Every row comes from one small tree of marks. The marks that hang from a mark follow it in brackets, in the order of their numbers. Every link used is in the known rows. Which tree was each row made from?
Known rows
q_888(q_687(q_148 q_740) q_741): [-29.4  12.8 -10.5   5.8  35.0  -7.7  14.3  -7.5  30.8   9.3   6.5   0.6
 -35.9 -12.4  -0.1  14.0  28.6 -32.2  -0.5  16.5 -12.0 -10.8   0.3  12.2]
q_301(q_44): [-20.2   9.1  10.3   6.7  -2.7   4.0  17.9  -1.0  18.9   0.0   7.7   3.6
 -15.8 -11.4  20.1   3.4  -6.4  -5.9  10.2  16.7 -17.6 -13.2  -4.3  -8.1]
q_301(q_44(q_687(q_740)) q_148): [ -6.0  28.1   5.3  -3.6  -7.5  -5.4  14.7 -10.4  35.4   6.0   7.4  -0.2
 -11.1 -24.5  31.1   9.1   7.1 -20.2  -4.2  28.3 -25.4  -2.2  -8.5  -6.0]
q_108(q_888(q_687)): [ -5.5   4.7  -2.5  -0.6  14.6  -3.2  -7.5 -11.0  22.8  -7.4  12.0  15.5
 -20.2   6.7   4.6   0.0   9.2 -10.1  -1.3  22.5 -19.0 -13.2  -4.8  22.8]
q_888(q_687(q_740(q_505)) q_741): [-23.4   6.3 -18.3  13.3  24.4   2.3   5.0  -4.9   5.1   5.1  -1.3   4.7
 -28.3 -11.8   3.4   0.5  15.2 -28.0   2.0   7.5  -7.7 -22.2  -7.7  10.7]
q_505(q_740): [-23.0   0.6   4.9   1.9   8.8  -4.4 -11.9  -3.7  19.3   6.6   7.6   6.3
 -15.3  -1.0   8.4  -2.2  17.0 -12.7 -12.6   6.2   2.6  -9.4  16.2   4.9]
q_888(q_687 q_741): [-23.4   5.0 -16.9   4.2  24.6  -6.7   5.2   1.1  10.1  13.2   9.7  12.8
 -22.1   2.4   6.4   2.5  15.2 -26.6   4.6  15.7  -7.1 -20.9  -5.5  24.7]
q_740(q_505(q_204(q_687(q_148)))): [-40.9  -3.5  10.2   7.4  26.8   4.6   6.3 -32.7  19.3  -4.3   2.4   5.3
 -30.1  -2.7 -12.4   4.5  33.8 -14.1  19.3  -2.4 -20.3  -6.3  -6.7  17.5]
q_44(q_687(q_888)): [ -8.9  -2.6  12.9  -5.2   0.5   0.4  -1.1 -10.9  -3.2  19.3  19.0   4.9
 -14.7  -3.7  10.2  -3.1  13.0 -10.1 -21.9  35.4  -7.2 -10.6  -0.4   0.3]
q_204(q_505(q_740) q_687(q_148 q_888(q_741))): [-36.6  10.2  15.5  14.4  32.6 -14.9   7.2   1.1  16.9  15.0  21.4  -0.6
 -44.1   5.6   0.1  13.2  39.7 -23.6 -25.6  10.8  -9.7 -21.0   8.5  28.1]
q_44(q_687(q_148 q_740 q_888(q_741))): [-18.0  14.0   8.2  -5.3  18.0  -8.3  20.8  -4.8  14.0  19.3  18.1  -6.5
 -35.4 -18.6   4.7  15.6  30.8 -24.7 -32.3  34.9  -4.4 -10.2   0.1  -2.5]
q_687(q_148 q_888): [-22.4   1.2  17.2   1.4   6.2   2.3   9.7 -15.3  10.4   6.2   5.7   2.4
 -19.9  -2.4  -0.7   1.1   9.8  -3.0  -9.3  13.9  -8.6 -15.5  10.7  -3.7]
q_44(q_687(q_148 q_888(q_741))): [-24.2   8.8   9.6  -0.5  13.2  -7.5  21.1  -8.1   9.4  23.1  17.4  -0.2
 -27.6  -4.9  -2.2   9.1  26.2 -22.0 -25.0  33.2  -8.6 -15.7  -3.9  12.0]
q_148(q_687(q_740 q_888)): [ -0.6  -0.6  18.8  -6.0  -0.7  -5.9  -6.2  13.5  -8.4   7.5  14.6   1.5
 -11.4 -27.6  -1.6   0.4  10.5   8.1 -13.4  25.1   6.4 -10.4  17.9 -24.3]
q_204(q_505): [ -9.5  -7.2  -1.4  11.5   1.2  -7.3  -1.9   0.0  14.3   2.9  -0.4  10.0
 -27.6   9.3  14.7   6.4  -2.7 -11.1  14.6   2.5  -9.6 -17.9   3.1   8.7]
q_204(q_687(q_888)): [-15.3   3.6   9.2  -2.5  11.5   2.2  -2.6  -7.3  -1.2  -0.4  21.6  10.7
 -25.0  -5.3   8.0   1.7  12.8  -4.9 -15.0  21.9  -1.1 -14.4   0.3   1.2]
q_740(q_505(q_204(q_687(q_148 q_888)))): [-36.7  -0.7  22.9  10.1  23.0   8.2   5.3 -34.4   1.3   5.2   7.8  -3.2
 -23.6  -3.5 -13.9  -0.8  35.5  -4.9   3.7   6.3 -16.4  -7.9  -1.3  13.5]
q_148(q_687(q_740(q_505(q_204)) q_888(q_741))): [-13.4   2.2  14.6   6.3  15.4 -10.5   1.7   5.7 -19.4  18.3   0.7  -8.7
 -10.3 -23.4 -16.3  -4.4  32.9   0.6  -8.4  14.6   8.9 -10.6   4.4 -11.1]
q_505(q_204(q_687) q_740): [-31.3   3.3   6.7  -3.7  31.9  -7.1 -13.8 -16.9  18.5   7.7  13.5   3.4
 -22.3  -3.8   2.5   1.9  47.2 -14.3  -4.4  11.9  -2.1   0.3   7.9  17.3]
q_505(q_204(q_687(q_148 q_888(q_741))) q_740): [-43.4  15.0  16.3   1.7  45.3 -14.2   5.5 -14.0  13.5  21.1  16.8  -5.6
 -30.1  -3.5  -9.5   7.1  64.1 -17.3 -24.9  20.5  -2.0  -8.4   7.2  20.3]
q_505(q_204(q_687(q_888)) q_740): [-25.7   3.8  19.1  -2.4  30.1  -3.3 -13.6 -18.3   1.8  16.4  19.5  -1.1
 -14.5  -4.8   1.8  -2.4  49.9  -4.7 -26.5  18.6  -1.3  -2.6  12.9   9.6]
q_148(q_687): [-13.3  -9.1   8.3  -6.4  -4.4  -4.1  -7.0  10.4   2.4   3.2   9.4  11.7
  -9.6 -12.4  -2.7   0.5   5.1  -1.0  12.7  10.9   1.0 -13.8   6.3  -1.3]
q_687(q_148 q_740(q_505) q_888(q_741)): [-25.5  12.3   8.1  10.8  11.6   0.6  21.2 -10.1   6.0   4.0   2.4  -6.1
 -29.3 -13.5  -5.9   9.6  14.2 -14.3 -19.0   4.9  -0.9 -20.4   5.4  -8.1]
q_204(q_505 q_687(q_148 q_740 q_888(q_741))): [-20.1  13.6   7.7   9.3  29.9 -13.2  18.7   1.6  15.0   5.6  20.2   0.3
 -52.9  -8.2   5.5  23.5  27.8 -22.2 -14.7  17.8  -7.7 -18.1   1.5   7.4]
q_148(q_687(q_740(q_505(q_204)))): [-13.6  -8.4   9.0   3.1   7.7  -1.4  -9.7  -4.1  -0.2   5.7  -5.5  -1.3
 -10.3 -21.5 -10.7  -1.8  23.9   1.6  19.2   3.5  -3.5  -2.7   6.6 -11.2]

Which tree is each row?
[-33.6   0.7  25.2  10.6  25.8  -5.6  -4.5 -11.8  18.4  12.0  20.6   0.2
 -37.8   5.2   2.6   9.4  33.5 -13.4 -17.5  10.8 -16.2 -12.8  15.1  20.2]
q_204(q_505(q_740) q_687(q_148 q_888))
[-27.6  -2.1   9.6   9.5  18.0   2.4   7.4 -29.2  23.0   0.4 -10.9  -5.7
 -26.4 -10.7  -7.6   7.1  29.8 -12.3  11.8  -4.5 -11.8  -1.0   6.7  -7.0]
q_687(q_148 q_740(q_505(q_204)))
[-22.5  10.3  19.2  -3.1  33.3  -3.0   5.6 -24.2  15.0   3.7  15.4  -3.8
 -33.1 -18.8  -1.4  11.3  46.7  -8.7 -12.1  23.2  -8.3   2.6   8.1  -6.7]
q_505(q_204(q_687(q_148 q_740 q_888)))
[-12.9  11.0  -0.1  11.1   7.0   0.2  10.7  -1.0  -8.8   3.9   6.6  -2.7
 -21.2 -14.6   2.0   0.7   7.7  -9.9 -23.1  11.0  10.2 -24.0   3.4 -11.9]
q_687(q_740(q_505) q_888(q_741))
[-24.6  -2.5   5.2   8.8  22.8  -6.7 -16.0  -1.7  21.8   4.8  18.4   8.4
 -38.1   8.0  13.2   7.5  23.8 -18.7  -3.1   4.0  -8.4 -13.2   6.8  23.3]
q_204(q_505(q_740) q_687)
[-27.1  11.8  10.3  12.8  24.9  -5.5  20.6 -21.0   2.2  14.3  -3.8 -14.0
 -24.8 -12.9  -9.8   4.2  35.2 -10.6 -13.1   5.2  -1.0  -9.6   4.4  -7.3]
q_687(q_148 q_740(q_505(q_204)) q_888(q_741))
[-18.6  16.3   5.8   2.5  16.6  -9.0  20.3  -2.3  12.3   9.0   8.3  -5.3
 -31.0 -14.5   2.9  14.2  21.1 -13.9 -26.0  20.5   4.0 -14.6   8.9 -12.0]
q_687(q_148 q_740 q_888(q_741))
[ -9.5  15.0 -10.6   1.8  22.1 -12.2   3.1   0.1  21.6  -2.1  13.4  13.6
 -26.8   8.4   4.2   5.4  13.9 -18.8  -9.0  24.5 -12.5 -21.4 -12.1  31.4]
q_108(q_888(q_687 q_741))
[-12.7  17.1  13.7   7.6 -17.0   1.4  10.5   2.7  15.9  -5.9  -3.6   3.7
  -0.6 -32.5  10.3   1.7  -4.7  -3.3  16.1   6.3 -20.3 -12.9  -4.2  -8.2]
q_301(q_44 q_148(q_687(q_740(q_505))))
[-31.3   0.2   3.6  11.9  23.0  10.2   4.3 -24.0  24.1   0.5  -4.2   0.8
 -29.1 -11.1  -6.4   5.0  14.8 -22.8  10.8   4.3 -23.6  -9.5   2.4   5.4]
q_888(q_687(q_148 q_740(q_505)))
[-36.9   8.8  -8.9  13.6  29.8   3.2  15.8 -12.2  19.7   6.0  -2.7   0.2
 -36.2 -10.1  -6.0   9.5  23.2 -31.6   4.4   6.0 -15.8 -16.5  -1.5  15.9]
q_888(q_687(q_148 q_740(q_505)) q_741)
[ -7.3   2.7  -3.4   5.9  20.2  -5.3  -2.4  -2.9  20.3  -6.6  15.2   9.4
 -48.0  -9.3  18.8  18.6  11.9 -20.1   3.7  10.6  -5.5  -7.0   3.0   4.2]
q_204(q_505 q_687(q_740))
[-34.1  -3.7   4.7  10.2  34.7   5.4   1.1 -33.5  21.0   7.6 -12.0  -1.5
 -23.4  -8.8  -9.6   3.1  35.7 -20.1  17.3   2.3 -25.8   1.4   0.8  10.1]
q_888(q_687(q_148 q_740(q_505(q_204))))
[-12.4   1.4   9.2  -2.7   1.7 -11.7   3.0  22.3 -15.0  17.9  17.0   4.7
 -10.3 -10.8  -8.4  -1.6  13.0   0.0 -11.4  22.3  10.3 -20.6   4.3  -0.3]
q_148(q_687(q_888(q_741)))
[-31.2  15.6   4.8   7.6  24.6   2.3  21.2 -11.5   6.5  -0.6  14.0  -1.3
 -42.6 -18.3  -4.5  14.3  28.3 -19.8 -20.1   9.7  -5.9 -21.0  -2.6   1.7]
q_204(q_687(q_148 q_740(q_505) q_888(q_741)))
[-23.2   0.5  21.5  10.6  17.9   3.5   7.5 -28.6   4.0   7.8  -5.6 -10.2
 -19.4 -13.2  -7.1   0.7  30.9  -2.4  -7.8   7.1  -9.5  -2.3  10.6 -14.5]
q_687(q_148 q_740(q_505(q_204)) q_888)
[-26.3   5.0   6.5  -3.4  36.9  -6.1   5.9 -23.2  34.2  -4.1   9.0   0.8
 -40.8 -18.2   2.1  18.2  43.8 -15.0   8.5  12.5  -9.3   3.0   2.5   0.6]
q_505(q_204(q_687(q_148 q_740)))
[-12.0   4.7  10.2   3.9   3.3  -2.6   5.1  15.4 -19.5   9.2   9.3  -1.8
 -15.9 -23.4 -10.5  -2.6  12.6  -1.2 -14.6  14.4  10.6 -21.0   4.9 -12.1]
q_148(q_687(q_740(q_505) q_888(q_741)))
[-41.1   6.0  -5.5  14.7  42.1  -2.3  13.6 -22.4  19.6  11.0  -8.1  -7.5
 -28.1  -7.7  -9.8   7.4  43.4 -28.6  12.2   1.4 -17.5  -5.2  -2.3  16.4]
q_888(q_687(q_148 q_740(q_505(q_204))) q_741)
[ -1.2   4.5  11.6   5.2  15.7  -1.4  -3.7   0.5   2.0   2.2  18.7   3.5
 -41.0  -7.9  19.1  13.4  14.1  -9.6 -12.4  19.2  -4.4 -11.1   4.5  -2.3]
q_204(q_505 q_687(q_740 q_888))
[-31.4  13.9   7.6   0.0  36.2 -14.7  -2.0  -5.5  -1.8  19.8  19.1  -2.4
 -20.1  -2.6   0.0   0.2  57.2 -14.4 -29.6  21.8   5.9  -9.5   3.5  18.6]
q_505(q_204(q_687(q_888(q_741))) q_740)
[ -7.7  10.8  11.5  -6.0  30.1  -4.3  -5.2 -14.6   0.9   4.7  17.3  -0.1
 -25.6 -17.9   9.4   5.3  39.1  -3.9 -17.2  27.4   2.7   0.6   7.2  -9.2]
q_505(q_204(q_687(q_740 q_888)))
[-21.1  16.4  -6.2   4.1  26.7 -12.9  15.8  -7.9  35.6  -2.1  14.7   8.4
 -33.4   8.4  -5.3  11.5  22.2 -23.4  -3.7  19.5 -21.2 -20.9 -10.0  33.3]
q_108(q_888(q_687(q_148) q_741))
[ -2.8  23.1  24.9  -3.8 -15.8  -5.1   9.4  11.6   7.3   7.8   8.8  -1.9
   8.0 -34.9  14.0   1.4  -0.2   7.5  -7.9  28.0 -13.0 -10.2   7.3 -20.6]
q_301(q_44 q_148(q_687(q_740 q_888)))
[-10.2   0.4  15.3   8.0  10.6   4.9   0.4 -21.8 -10.1   8.8  -4.2  -7.1
 -10.9 -15.6  -0.2  -4.8  19.9   1.7 -10.6   8.2  -0.7  -3.7   9.1 -18.1]
q_687(q_740(q_505(q_204)) q_888)
[-24.0  11.3   9.3   3.9  13.8  -2.3  20.7 -13.2   5.2  15.3  12.2  -7.3
 -30.8 -16.6  -4.6  10.7  24.8 -24.1 -27.0  20.7  -9.5 -16.0  -4.2   0.1]
q_44(q_687(q_148 q_740(q_505) q_888(q_741)))
[-13.3  28.2  16.0   3.3 -12.4 -12.9  18.4  18.3   0.3  18.0  12.5   3.8
   6.1 -21.5   8.2  -0.9   3.2   0.3  -5.4  24.0 -12.5 -22.4  -4.9   1.8]
q_301(q_44 q_148(q_687(q_888(q_741))))
[-19.2  15.5  -0.4   6.8  19.6   2.2  10.0  -1.4  -9.2  -1.1  15.6   1.5
 -34.2 -17.8   2.2   8.9  20.0 -16.7 -22.9  13.8   5.8 -22.5  -4.6  -1.5]
q_204(q_687(q_740(q_505) q_888(q_741)))
[-26.9  -4.8   1.2   5.6  21.6   5.5  -4.0 -22.7   5.1  -4.8   3.4   7.5
 -24.5  -1.8  -3.6   0.5  29.6 -12.6  17.0  -2.0 -11.0  -9.6  -9.2  15.9]
q_740(q_505(q_204(q_687)))
[-22.2  -2.1  14.1   6.1  17.8   7.0  -4.0 -24.1 -13.0   5.9   8.0   4.4
 -17.1  -4.4  -7.9  -5.2  29.2  -2.6  -1.8  10.2  -8.0 -10.9  -3.2   8.2]
q_740(q_505(q_204(q_687(q_888))))
[ -5.7   1.4  13.0   1.3   0.7   9.3  -0.1 -15.0  -8.4  13.1   9.4  -1.2
 -19.5 -16.8   7.8  -2.4  11.9 -11.0 -25.4  27.5  -7.1 -11.1   1.2  -9.9]
q_44(q_687(q_740(q_505) q_888))
